What can hang from each mark:
R: A L M S
G: K R
M: K R
S: K
K: A G
A: K

Every row comes from one small tree of marks. Brackets hold a mark, then the marks that hang from it, in alphabetical order. Every link used is in the known rows. Which tree was each row made from?
(in the rows, 100 means zero)
Known rows:
[M [K G]]: 90; 119; 92; 96; 73; 93; 70; 119; 65; 92; 112; 117; 139; 99; 108; 73; 89; 85; 83; 108
[M [K A G]]: 80; 114; 90; 106; 76; 73; 59; 130; 37; 93; 107; 104; 137; 125; 97; 73; 95; 85; 81; 93
[K A [G [R M]]]: 56; 100; 57; 110; 76; 100; 70; 147; 41; 94; 114; 105; 152; 143; 133; 87; 88; 85; 48; 115
[G R]: 77; 98; 66; 104; 57; 120; 95; 122; 83; 96; 114; 124; 157; 65; 124; 109; 112; 98; 71; 109
[S [K A [G [R M]]]]: 59; 98; 46; 112; 79; 91; 68; 161; 61; 85; 100; 110; 140; 173; 128; 93; 71; 80; 32; 110
[A [K [G [R L M]]]]: 76; 118; 53; 93; 66; 129; 97; 131; 96; 98; 121; 126; 164; 118; 125; 103; 117; 101; 40; 112
[K A [G [R L]]]: 68; 110; 67; 96; 72; 101; 87; 142; 72; 87; 96; 98; 167; 120; 102; 68; 101; 101; 76; 98
[S [K A [G [R L]]]]: 75; 106; 62; 98; 72; 87; 84; 156; 90; 81; 79; 103; 156; 139; 99; 70; 81; 98; 59; 93
[M [K [G R]]]: 75; 111; 80; 93; 65; 102; 70; 133; 79; 87; 126; 130; 157; 100; 120; 75; 80; 80; 70; 115
[K G]: 82; 113; 87; 96; 76; 109; 94; 119; 58; 88; 95; 103; 140; 107; 116; 77; 91; 100; 81; 112
[M [K G] [R A S]]: 52; 118; 70; 101; 81; 86; 71; 136; 71; 111; 138; 124; 141; 93; 110; 122; 56; 78; 94; 86
[M [K A [G R]]]: 68; 108; 82; 101; 65; 84; 59; 140; 55; 88; 120; 114; 162; 124; 111; 77; 90; 78; 69; 100
[S [K [G R]]]: 75; 105; 66; 98; 72; 107; 94; 141; 91; 77; 95; 121; 149; 121; 125; 88; 67; 93; 51; 118
[M K [R L S]]: 82; 117; 48; 91; 62; 104; 78; 134; 91; 131; 122; 124; 135; 48; 93; 111; 108; 81; 115; 77
[K [G [R M S]]]: 64; 111; 47; 98; 70; 132; 90; 140; 51; 116; 122; 123; 154; 129; 137; 112; 66; 76; 48; 127
[K A]: 85; 103; 74; 116; 66; 88; 84; 123; 42; 103; 93; 99; 136; 90; 98; 101; 127; 106; 82; 88
[G K [R L M]]: 59; 111; 46; 93; 67; 129; 95; 143; 81; 108; 124; 133; 144; 97; 130; 88; 132; 102; 70; 113
[A K]: 100; 113; 75; 106; 59; 113; 102; 100; 70; 106; 104; 125; 140; 64; 107; 129; 147; 119; 68; 94
[M K]: 93; 119; 83; 108; 65; 94; 74; 113; 73; 103; 119; 127; 130; 68; 100; 97; 116; 88; 85; 95
[G [K A]]: 72; 104; 77; 103; 72; 90; 84; 128; 24; 107; 95; 104; 129; 91; 106; 87; 134; 118; 97; 92

Which tree is each row?
66; 117; 43; 117; 61; 121; 99; 121; 76; 126; 143; 148; 164; 90; 126; 189; 108; 98; 26; 100	[G [R [A K] M S]]
72; 109; 71; 113; 57; 109; 104; 110; 94; 92; 126; 139; 169; 66; 112; 159; 127; 118; 45; 90	[G [R [A K]]]
75; 118; 60; 86; 69; 129; 105; 138; 80; 111; 100; 116; 163; 101; 111; 91; 76; 94; 72; 112	[K [G [R L S]]]
56; 114; 63; 118; 70; 92; 68; 134; 91; 95; 162; 146; 147; 93; 124; 131; 93; 75; 41; 103	[G [R A [M K]]]
75; 122; 73; 110; 84; 87; 99; 135; 71; 99; 88; 120; 137; 134; 104; 125; 42; 96; 56; 99	[R A [S [K G]]]
69; 100; 51; 106; 62; 85; 58; 135; 45; 131; 121; 113; 130; 73; 99; 121; 104; 79; 107; 70	[M [K A] [R S]]
85; 125; 45; 108; 75; 88; 59; 139; 48; 140; 119; 116; 131; 113; 88; 114; 115; 73; 73; 81	[R L [M [K A]] S]
83; 108; 77; 107; 82; 75; 81; 140; 53; 84; 72; 96; 131; 143; 100; 81; 84; 97; 66; 93	[S [K A G]]
61; 106; 59; 100; 71; 121; 86; 136; 72; 92; 122; 117; 148; 129; 145; 90; 80; 83; 46; 128	[K [G [R M]]]
87; 119; 55; 82; 56; 134; 112; 127; 86; 117; 105; 125; 175; 91; 109; 118; 102; 107; 61; 103	[A [K [G [R L S]]]]
70; 111; 50; 116; 69; 97; 102; 137; 92; 106; 110; 135; 151; 92; 110; 154; 69; 96; 39; 94	[G [R A [S K]]]
76; 109; 41; 94; 66; 124; 94; 130; 88; 128; 102; 113; 136; 54; 101; 118; 107; 94; 115; 81	[M [R L S]]
72; 112; 53; 110; 60; 109; 61; 132; 84; 104; 150; 143; 144; 94; 130; 110; 110; 70; 51; 116	[G [R [M K]]]
83; 105; 35; 122; 80; 85; 72; 144; 38; 125; 92; 109; 116; 141; 106; 137; 95; 84; 49; 93	[R M [S [K A]]]
63; 112; 70; 89; 76; 76; 59; 142; 74; 95; 110; 102; 138; 106; 94; 60; 102; 83; 109; 75	[M [K A G] [R L]]
52; 108; 57; 125; 73; 108; 88; 132; 87; 92; 144; 135; 149; 100; 135; 138; 97; 90; 45; 109	[G [R A M]]
67; 120; 40; 89; 71; 132; 94; 145; 75; 120; 115; 120; 157; 122; 124; 97; 73; 82; 56; 118	[K [G [R L M S]]]
74; 132; 70; 105; 81; 103; 98; 119; 86; 98; 118; 122; 150; 130; 105; 123; 106; 109; 47; 97	[R [A [K G]] L M]
85; 134; 76; 98; 79; 107; 114; 115; 77; 117; 100; 124; 162; 103; 89; 135; 92; 119; 64; 85	[R [A [K G]] L S]
41; 108; 61; 114; 73; 108; 92; 139; 71; 98; 143; 140; 148; 104; 139; 122; 105; 103; 54; 112	[G K [R A M]]
59; 101; 77; 100; 75; 73; 56; 140; 54; 95; 116; 105; 131; 114; 108; 76; 94; 78; 106; 83	[M [K A G] R]
61; 124; 59; 112; 72; 93; 75; 139; 112; 98; 155; 146; 154; 98; 112; 120; 100; 77; 48; 97	[G [R A L [M K]]]
86; 104; 46; 105; 61; 112; 96; 135; 84; 113; 100; 133; 146; 89; 116; 132; 80; 90; 53; 105	[G [R [S K]]]
80; 131; 68; 104; 87; 90; 103; 139; 92; 101; 83; 114; 142; 130; 89; 113; 53; 102; 62; 93	[R A L [S [K G]]]
78; 124; 63; 98; 78; 105; 67; 133; 44; 122; 126; 126; 132; 132; 117; 103; 73; 66; 65; 115	[R [M [K G]] S]
82; 110; 73; 91; 55; 127; 97; 119; 80; 89; 108; 124; 169; 94; 125; 111; 109; 111; 50; 109	[A [K [G R]]]
95; 116; 47; 107; 73; 86; 86; 143; 64; 122; 71; 101; 132; 112; 77; 114; 102; 100; 72; 75	[R L [S [K A]]]
